Every row comes from one small tree of marks. The marks that hang from a mark follow it in brackets, in alphabetical order. Every link used is in the known rows. Which tree was each row made from?
Known rows
zoso[ladi resof[sabivu]]: [  4.9 -17.8   9.6  13.2  21.7  -3.6   8.6   8.5  -0.9  -4.2  19.7  19.1
  -2.8  32.5 -11.2 -22.8  11.0 -10.6 -58.6  -9.2 -11.2   2.6]
resof[fedil pati sabivu[ladi zozun] zoso]: [ -7.6  41.0  14.9  10.1  -4.6  -0.7   5.9 -16.0 -15.4  -0.7  20.5 -11.2
 -14.4  -3.1   8.1   0.8  -1.3   4.1  27.4  -4.1  15.5 -21.1]
sabivu[ladi[zoso] resof]: [  8.6 -11.7   1.5  -3.2  -5.7  13.6 -10.8  12.7  28.6 -16.9 -37.0 -20.3
 -14.4   3.9   2.7 -19.8  16.9  -8.7  16.0  -0.7  53.2   3.4]
zoso[resof[fedil]]: [  4.4 -14.7  20.5  10.7   8.0 -16.0  14.6  -8.3   3.0  -6.1   6.5   8.1
  13.1  16.2  -9.5 -19.8   6.1  -9.1 -16.6   9.2  -6.2  -5.5]
fona[ladi[sabivu[resof[fedil pati zoso] zozun]]]: [ -2.4   2.9   2.6   3.8 -20.8  -3.6   5.0  -3.3 -14.4   3.1   4.0   7.5
  -2.5 -16.3   2.9  31.9  -8.2  -4.7  -0.4  10.9   2.8 -10.1]
sabivu[ladi[fona] resof[fedil pati zoso] zozun]: [-11.5  21.4   1.2 -12.7 -35.8  12.0  -8.9 -22.3   3.9  -5.2 -13.8 -10.0
 -15.7 -19.3  12.5  22.5  -9.9   7.4  70.0  -1.6  43.4 -20.1]
zozun[fedil[resof[pati sabivu]]]: [  2.3   6.5  29.3   2.0  28.7 -13.2   8.6 -11.7  -8.7   7.1   0.2  -2.5
   2.1  15.5   5.0 -27.8   4.4   9.1 -38.0   1.2 -15.6   3.9]
fedil[resof[pati sabivu]]: [ -5.8  -1.7  30.0  14.9  15.4  -3.1  21.2  -8.5  -4.1   5.9   6.8  -6.4
   5.0  10.2   0.1 -28.5   5.4   1.2 -50.9   9.4 -12.8   1.1]
fona[ladi[zoso]]: [  9.5  -7.3  -6.8   0.5  12.4  -3.3  -7.7  20.4  28.2  -1.7 -15.1  -7.4
  -1.6  -1.0  -3.7 -10.8  12.9  -6.1 -35.5  15.0  10.1  11.8]
fona[ladi[sabivu[resof[fedil zoso] zozun]]]: [  3.7 -12.5   5.0  20.6 -22.1  -1.0   7.9   5.5  -9.7   1.3  -7.3   1.5
  -2.1  -6.3   4.2  28.5  -5.1 -12.9   3.9   1.4   8.7   0.0]
pati[resof[fedil zoso[ladi[sabivu]]]]: [  4.4 -24.3  -8.7  23.7 -16.5  -5.4  26.3 -18.1 -21.0   8.1  10.6  -0.5
   5.0  -2.4  -9.7  10.8 -25.1   0.5 -16.8  23.1 -24.5   9.8]
fona[ladi[sabivu[resof[pati zoso]]]]: [  5.8 -15.1  -3.9   2.2  -9.9  -0.4   5.2  -0.9   4.2   1.9  -9.6  -2.3
   2.6  -4.7 -13.1   9.4   2.0  -6.0 -34.2  13.7  -6.4  -0.2]
sabivu[ladi[fona zoso] resof[fedil pati] zozun]: [-10.4  25.2 -12.0 -37.5 -21.6  14.0 -26.2   2.2  17.8  -5.3 -18.8  -8.2
 -16.0 -32.4  20.1  16.2  -5.4  10.1  65.9   1.8  56.0 -14.7]
fona[ladi[sabivu[zozun] zoso[resof[fedil pati]]]]: [  1.6   0.9 -25.5 -12.0  12.7 -15.6 -15.7  21.7  -3.5   5.3  19.8  20.5
  11.2 -18.5  -5.9  11.7 -16.4   4.8 -11.6  16.0 -14.3  -7.9]
resof[sabivu[ladi zozun] zoso]: [ -0.7  11.9  12.1  27.3  -1.3  15.5   3.2   0.8   0.6  -9.1  -2.6 -21.1
 -14.8  17.8   2.8 -10.0  20.8 -10.2  22.4 -21.4  26.1  -2.4]
fedil[resof[pati zoso[ladi[sabivu[zozun]]]]]: [  0.9 -22.4  -7.6  25.9 -19.4   7.5  12.0   0.5 -18.5   7.6  11.3   5.3
   4.3  -1.1  -3.7  14.6 -16.0  -3.6  -4.4   6.9 -25.2   9.1]
sabivu[ladi resof[zoso] zozun[fedil]]: [  7.4  -4.1  14.6  13.2 -15.1  11.3 -11.8 -10.7   3.9 -19.5 -39.1 -12.9
 -21.6  21.4   7.2   0.7  22.9 -11.2  57.3 -26.1  50.7   1.4]
ladi[fona sabivu[zozun] zoso[resof[fedil pati]]]: [ -5.3   7.3 -31.1 -40.7   4.3  -3.4 -19.6  14.9  10.5   3.4   4.1   7.3
  22.4 -31.9  -2.9   6.8 -17.6  11.4  35.0   6.2 -17.3  -5.6]
ladi[sabivu[resof[fedil pati]] zoso]: [  3.9   5.5  -1.4 -29.6  -0.8  -5.4   1.4   8.8  10.2  -0.7 -11.0  -6.5
  11.4 -27.7   3.6  -5.8  -4.6   1.0  -2.2  18.1  -3.5  -2.2]
resof[pati sabivu]: [ -4.6  17.4  23.6  -6.9  18.5   1.3  10.9  -1.1   8.8   1.2  11.4  -5.1
   2.5   6.9  -3.6 -24.9  32.1  -4.7 -47.8   1.8 -10.0  -0.7]
resof[fedil pati sabivu[ladi[fona zoso] zozun]]: [-11.1  50.6 -17.2 -35.7   2.2   6.8 -24.6  10.2  11.6   4.1   9.5 -12.8
 -11.8 -28.5  17.8   3.9  -7.1  18.3  42.9  -1.0  25.4 -15.0]
zoso[ladi[fona] resof[fedil pati sabivu[zozun]]]: [-13.8  20.2  -4.4 -20.7   4.0  -3.9  -6.3  -1.5 -10.9   7.6  38.2  30.3
  -4.4  -2.3   6.2  12.8 -10.6   9.5 -10.0  -7.9  -7.0 -16.0]
pati[resof[fedil sabivu zoso]]: [-10.3   2.9  28.4  22.9   5.2 -12.6  36.7 -38.3 -19.9  -0.5   0.2 -15.4
   1.5   3.1   1.2 -17.3 -14.4   4.8 -19.1   9.8  -2.6  -2.8]

Which tree is each row?
[-15.6   3.7  17.0  30.6  -9.3   0.2  26.1 -26.6 -33.8   1.1  16.9   7.3
 -15.4   4.2  10.7  10.4 -15.4  -0.9  -9.2  -1.4   8.8  -1.8]
pati[resof[fedil sabivu[zozun] zoso[ladi]]]
[ -1.6  -3.8  23.7   6.7   3.9  -0.9  -1.0 -10.9  -5.9  -0.8 -10.7   5.0
  -0.1  11.8   8.2  -5.8  16.8  -0.2   4.0  -1.3   2.6   7.9]
sabivu[zozun[fedil[resof[pati]]]]
[-19.1   8.1  -1.3   9.9 -16.4   4.8  16.9 -25.7 -21.3   6.0  10.1   2.1
 -12.4  -7.7  12.9  21.7 -24.4  10.9  10.6  -4.1   7.4  -0.7]
pati[resof[fedil sabivu[zozun] zoso[ladi[fona]]]]
[ -8.1  23.2   0.2  -1.6 -13.5   2.7   4.7  -5.7  -6.5   6.4  17.0   1.2
  -8.5  -7.6  14.4  18.4 -15.3   3.7  18.1 -13.3  -4.5  -3.0]
resof[fedil sabivu[zozun] zoso[ladi[fona]]]
[  2.6   3.5 -32.6 -44.0  11.5 -13.4 -14.2   9.7  16.8   6.9   4.4   1.4
  28.3 -29.4 -11.0  -7.1 -26.3  17.4  11.0  19.2 -31.6  -5.3]
ladi[fona sabivu zoso[resof[fedil pati]]]
[  4.3 -15.4 -10.2 -10.1  -6.8  -8.8  -1.2  -1.6   7.3   5.3  14.5  20.8
   4.3   7.2  -5.7   3.0 -14.5   2.6 -10.2   7.9 -10.8  -1.8]
zoso[ladi[fona] resof[fedil]]
[ -0.9  10.5   5.7  -9.1  27.9  -5.4 -13.7   2.6 -15.3  -5.6  24.2  34.2
 -11.4  26.6  -0.4  -5.6  16.4  -0.4 -26.6 -22.0  -7.3  -4.6]
zoso[ladi resof[pati sabivu[zozun[fedil]]]]
[  3.0  15.9  24.7   1.9  21.4   4.2  -5.1  10.2   3.8  -5.8  -5.7  -1.5
  -5.2  23.6   8.1 -14.0  43.5 -10.1  -6.3 -27.3   6.1  12.0]
resof[sabivu[zozun[fedil]]]
[ 12.2  -5.1 -13.3  -5.0  21.1  -0.3 -32.8  15.3  14.4 -19.0 -23.0   0.2
  -8.9  19.2  -2.4 -17.3  14.6  -2.2  45.2 -18.0  34.5   2.6]
sabivu[ladi[zoso[resof]] zozun[fedil]]
[ 11.5 -26.0   4.6  27.9  -3.1  -2.2   7.1  -0.6 -10.4   0.1 -23.1 -13.0
  13.3  12.5  -1.9  -1.0  -2.9  -4.7  26.6 -10.9 -21.9  19.6]
ladi[sabivu[zozun[fedil[resof[zoso]]]]]
[  5.0  -2.2   1.4  -1.1 -13.2 -13.3  10.9  -8.0  -7.8   5.8   1.4   0.9
   3.2 -14.5  -4.5  17.2 -17.7   0.6 -24.5  22.5 -11.6  -9.8]
fona[ladi[sabivu[resof[fedil pati zoso]]]]
[  2.5  10.0  -5.8   1.1  -0.7   9.8  -1.8  -4.4  19.5   0.9 -11.0 -32.0
  -5.3   6.6  -5.3 -13.3   3.7   6.9  19.2  -9.0  10.0  -1.6]
resof[sabivu[ladi[fona]] zoso]
[  6.4  -2.9  -4.2  -5.5  -3.9  -0.3 -12.1   1.9  -6.2  -1.9 -17.3   6.8
  -5.0   0.4  -1.8  22.9  11.7  -3.2   2.5  -7.3   3.4   2.9]
fona[ladi[sabivu[resof[pati zoso] zozun[fedil]]]]
[ 10.6 -17.5 -30.9 -15.4  25.5 -13.3 -13.9  24.9  14.0   2.9   5.0  10.6
  15.7  -5.6 -22.0  -9.8  -6.6   2.9 -45.4  22.3 -23.5   1.7]
fona[ladi[sabivu zoso[resof[pati]]]]
[ -7.4   1.3  29.5  22.0  11.2  -9.4  29.0 -25.7 -11.1   1.8  -0.4 -15.6
   7.6   5.6  -1.4 -26.8 -16.2   4.8 -30.4   8.3 -18.9  -3.2]
fedil[resof[pati sabivu zoso]]
[  9.8 -26.7 -34.8 -26.1  14.6   1.6 -15.3  26.3  32.7  -1.8 -20.3  -9.0
  28.1  -8.2 -18.3 -17.5  -2.5   3.4   5.8   1.8 -21.0  14.1]
ladi[fona sabivu zoso[resof]]
[ 13.7 -10.2 -30.6 -21.3  -9.0  15.7 -26.9  30.7  13.2   9.7  -3.9  10.0
   0.6   5.2   0.2  24.7  25.9  -1.4  16.7 -16.6 -17.1  25.2]
zoso[ladi[fona sabivu[zozun[fedil]]]]
[ -6.1  -9.8  22.0  18.3  20.4   5.9   7.4   8.8   0.2 -13.0   6.7   9.9
   3.5  27.6  -4.8 -23.3  30.9 -16.4 -22.6 -23.1   7.7  -0.3]
zoso[resof[sabivu[zozun]]]
[  8.5 -18.5 -12.9  20.9 -18.2  15.5   4.6  17.0  -0.6  -1.3   4.6  -0.6
   2.9   7.3  -7.4  16.0  14.6 -17.2   4.0  -9.0 -18.1  17.7]
resof[zoso[ladi[sabivu[zozun]]]]
[ -4.3 -17.8 -25.6   6.0 -25.5  12.9   0.6   1.7  -6.7  15.1   3.5   1.0
   8.0 -13.5  -2.8  24.6 -25.2   7.8  15.3   5.3 -26.8   9.8]
fedil[resof[pati zoso[ladi[fona sabivu[zozun]]]]]
